Each row was made from one walk, in order. Every step used is in the known rows, and no mark comes twice. Write each row's walk.
Known rows
dubu zubod: [ 0.01 -0.38  0.16 -0.10  0.16  0.05  0.03 -0.19 -0.01 -0.05 -0.24 -0.30
  0.63 -0.10  0.11 -0.03  0.00 -0.27  0.06  0.06]
zubod pakur: [ 0.06 -0.12  0.01  0.15  0.14  0.19  0.00 -0.06 -0.04  0.07  0.33  0.21
  0.27 -0.05  0.25  0.01  0.30  0.02  0.17 -0.22]
lituz dubu zubod riragi: [-0.02 -0.29  0.08 -0.11 -0.05 -0.15  0.85  0.27  0.37 -0.12  0.36 -0.13
  0.51 -0.01  0.41  0.08  0.06  0.01  0.03  0.35]
pakur dubu novu: [ 0.05 -0.03  0.17  0.00  0.12  0.32 -0.33 -0.06 -0.22 -0.27 -0.37 -0.26
  0.19 -0.04 -0.14 -0.09 -0.40 -0.28  0.07 -0.15]
lituz dubu riragi: [-0.10  0.21 -0.10  0.19 -0.04 -0.26 -0.02  0.00  0.36 -0.02  0.00 -0.03
  0.44 -0.16 -0.01  0.10 -0.18 -0.16  0.26  0.34]
novu dubu zubod pakur lituz: [ 0.40 -0.40 -0.12 -0.17 -0.23  0.53  0.22 -0.04  0.15  0.34  0.33 -0.10
  0.38  0.05  0.30  0.00  0.53  0.07 -0.28  0.13]
pakur lituz: [ 0.35  0.25  0.23  0.11 -0.01 -0.25  0.07 -0.34  0.01  0.36 -0.31  0.05
 -0.16 -0.09  0.35  0.06  0.07  0.08  0.12 -0.19]
novu dubu riragi zubod: [-0.27  0.29 -0.36  0.03 -0.09 -0.11 -0.15 -0.08  0.02 -0.10 -0.13  0.39
 -0.16  0.04 -0.75 -0.08  0.05 -0.25 -0.08  0.22]
dubu riragi zubod: [-0.44  0.26 -0.08  0.07 -0.04 -0.29 -0.13 -0.23 -0.15 -0.11 -0.32  0.29
  0.03 -0.04 -0.63 -0.02  0.10 -0.23  0.04 -0.09]
riragi dubu novu zubod pakur: [ 0.03 -0.07 -0.20  0.13 -0.11  0.10 -0.21  0.00 -0.27 -0.11  0.34  0.10
 -0.30  0.20  0.15 -0.06  0.19  0.31 -0.15 -0.17]
pakur zubod: [ 0.10 -0.10  0.32 -0.13  0.14 -0.16 -0.35  0.06 -0.14  0.11 -0.43 -0.14
 -0.40 -0.04  0.32 -0.08 -0.50 -0.04  0.13 -0.31]
lituz dubu novu zubod riragi bila: [-0.02 -0.06  0.04 -0.02  0.02 -0.17  0.33  0.15  0.05 -0.20  0.13 -0.35
 -0.79  0.09 -0.18  0.06 -0.05  0.28 -0.09  0.15]
dubu novu: [-0.19  0.01  0.38  0.04  0.21  0.08  0.06 -0.15 -0.21 -0.25 -0.20 -0.23
  0.16 -0.05 -0.15 -0.05 -0.06 -0.27  0.12 -0.07]
novu dubu: [ 0.27  0.17 -0.20  0.13  0.22 -0.05 -0.11 -0.05  0.19  0.00  0.04  0.30
 -0.24  0.00  0.00 -0.08 -0.19 -0.11  0.13  0.27]
dubu novu zubod: [ 0.11  0.01  0.24 -0.05  0.22 -0.06 -0.20 -0.15 -0.28 -0.15 -0.03 -0.12
 -0.47  0.02  0.09 -0.15 -0.28 -0.01 -0.04 -0.06]
lituz dubu riragi zubod pakur: [-0.30 -0.19 -0.31  0.07 -0.23  0.16  0.12  0.02  0.13 -0.09  0.54  0.35
  0.33  0.00 -0.18  0.04  0.43  0.01 -0.01  0.02]
dubu riragi bila: [-0.30  0.31 -0.06  0.20  0.09 -0.19 -0.42 -0.21 -0.03  0.02 -0.73 -0.41
 -0.12 -0.13 -0.79  0.13  0.02 -0.16  0.18  0.04]
lituz dubu novu zubod: [ 0.22 -0.22  0.13 -0.02  0.14 -0.04  0.03 -0.08 -0.01 -0.21  0.32 -0.15
 -0.36  0.01  0.32 -0.11 -0.35  0.07 -0.01  0.17]
zubod riragi dubu: [-0.11  0.55 -0.22  0.36 -0.19 -0.76  0.36  0.12  0.07 -0.04 -0.17  0.41
 -0.28  0.16  0.15  0.14  0.06  0.32  0.16 -0.06]
zubod novu dubu riragi: [-0.30  0.46 -0.20 -0.03  0.05 -0.05  0.02  0.23  0.15  0.13  0.13  0.35
  0.03  0.02 -0.48  0.07 -0.02 -0.06 -0.05  0.25]
zubod pakur dubu: [ 0.30 -0.11 -0.23  0.11  0.08  0.43 -0.46  0.01 -0.01  0.05  0.11  0.22
  0.24 -0.05  0.29 -0.04 -0.15  0.00  0.14 -0.28]

Which walk is each row?
[ 0.42 -0.12  0.15 -0.07 -0.05 -0.03  0.07 -0.14  0.02  0.03  0.27 -0.18
 -0.47  0.02  0.51 -0.04 -0.18  0.22 -0.12  0.11] => pakur lituz dubu novu zubod
[-0.01 -0.23  0.07 -0.02  0.04  0.66 -0.28  0.08 -0.21 -0.21  0.08 -0.18
  0.37  0.00  0.00 -0.08 -0.07 -0.16 -0.01 -0.24] => zubod pakur dubu novu
[ 0.17  0.20 -0.35  0.02 -0.08  0.28 -0.77  0.10 -0.08  0.11 -0.03  0.07
  0.10 -0.02 -0.08 -0.02 -0.25  0.04 -0.04 -0.05] => novu zubod pakur dubu riragi
[-0.51  0.18 -0.18 -0.17 -0.05 -0.06 -0.12  0.04 -0.18  0.04 -0.05  0.58
 -0.11  0.03 -0.55  0.04 -0.03  0.01 -0.16 -0.36] => pakur dubu riragi zubod novu
[-0.06  0.19  0.33 -0.14  0.02 -0.36  0.28  0.42 -0.05  0.07 -0.16  0.00
 -0.50  0.07  0.31  0.02 -0.34  0.13  0.05 -0.23] => pakur zubod riragi
[-0.07 -0.17 -0.14 -0.11  0.00  0.05  0.29  0.16  0.14 -0.09 -0.18 -0.39
 -0.21  0.08 -0.51  0.05  0.21 -0.01 -0.16  0.33] => novu dubu zubod riragi bila
[ 0.29 -0.10 -0.08  0.06  0.16  0.09 -0.22 -0.07 -0.10  0.14  0.48  0.27
 -0.26  0.02  0.42 -0.06  0.11  0.25 -0.01 -0.19] => novu zubod pakur
[-0.01  0.41 -0.17  0.12  0.00  0.00 -0.62  0.00  0.00  0.02 -0.58 -0.04
  0.34 -0.14 -0.30  0.01 -0.46 -0.25  0.19  0.03] => pakur dubu riragi
[ 0.18 -0.38 -0.14 -0.12  0.11  0.24  0.03 -0.01  0.15 -0.05 -0.01 -0.13
  0.41 -0.01 -0.01 -0.12 -0.04 -0.29 -0.09  0.41] => novu dubu zubod
[ 0.51  0.00  0.05  0.00 -0.11  0.07 -0.04 -0.21 -0.10  0.47  0.31  0.19
 -0.45  0.03  0.60  0.01  0.30  0.42 -0.12 -0.27] => novu zubod pakur lituz
[-0.14 -0.09  0.23 -0.11  0.03 -0.17  0.62  0.18  0.08 -0.07  0.01 -0.13
  0.44  0.01  0.11  0.03  0.15 -0.07 -0.02  0.12] => dubu zubod riragi
[-0.34  0.20  0.18 -0.02 -0.28 -0.32  0.21  0.39 -0.21 -0.25 -0.33 -0.20
 -0.42  0.25 -0.02  0.02 -0.17  0.18 -0.11 -0.16] => pakur zubod riragi dubu novu
[-0.14  0.16  0.19 -0.04  0.11 -0.19  0.16  0.06 -0.20 -0.18 -0.18 -0.36
 -0.89  0.11 -0.45  0.02  0.04  0.23 -0.13 -0.05] => dubu novu zubod riragi bila
[ 0.15 -0.65  0.00 -0.07  0.06  0.09  0.20 -0.10  0.32 -0.08  0.18 -0.29
  0.75 -0.12  0.43  0.00 -0.09 -0.18  0.08  0.31] => lituz dubu zubod
[-0.09  0.13 -0.06 -0.02 -0.37  0.10  0.08 -0.20 -0.10  0.31  0.10  0.23
  0.06  0.02 -0.15  0.07  0.66  0.10 -0.17 -0.25] => dubu riragi zubod pakur lituz
[ 0.08  0.10 -0.11  0.07 -0.34  0.06  0.11  0.03  0.38  0.28  0.33 -0.04
  0.46 -0.10  0.24  0.18  0.28  0.08  0.05  0.21] => zubod pakur lituz dubu riragi
[-0.31 -0.38  0.24 -0.26  0.19  0.01  0.34 -0.01 -0.06  0.12  0.18  0.08
  0.41 -0.03  0.06  0.07  0.15 -0.03 -0.12 -0.18] => dubu zubod novu
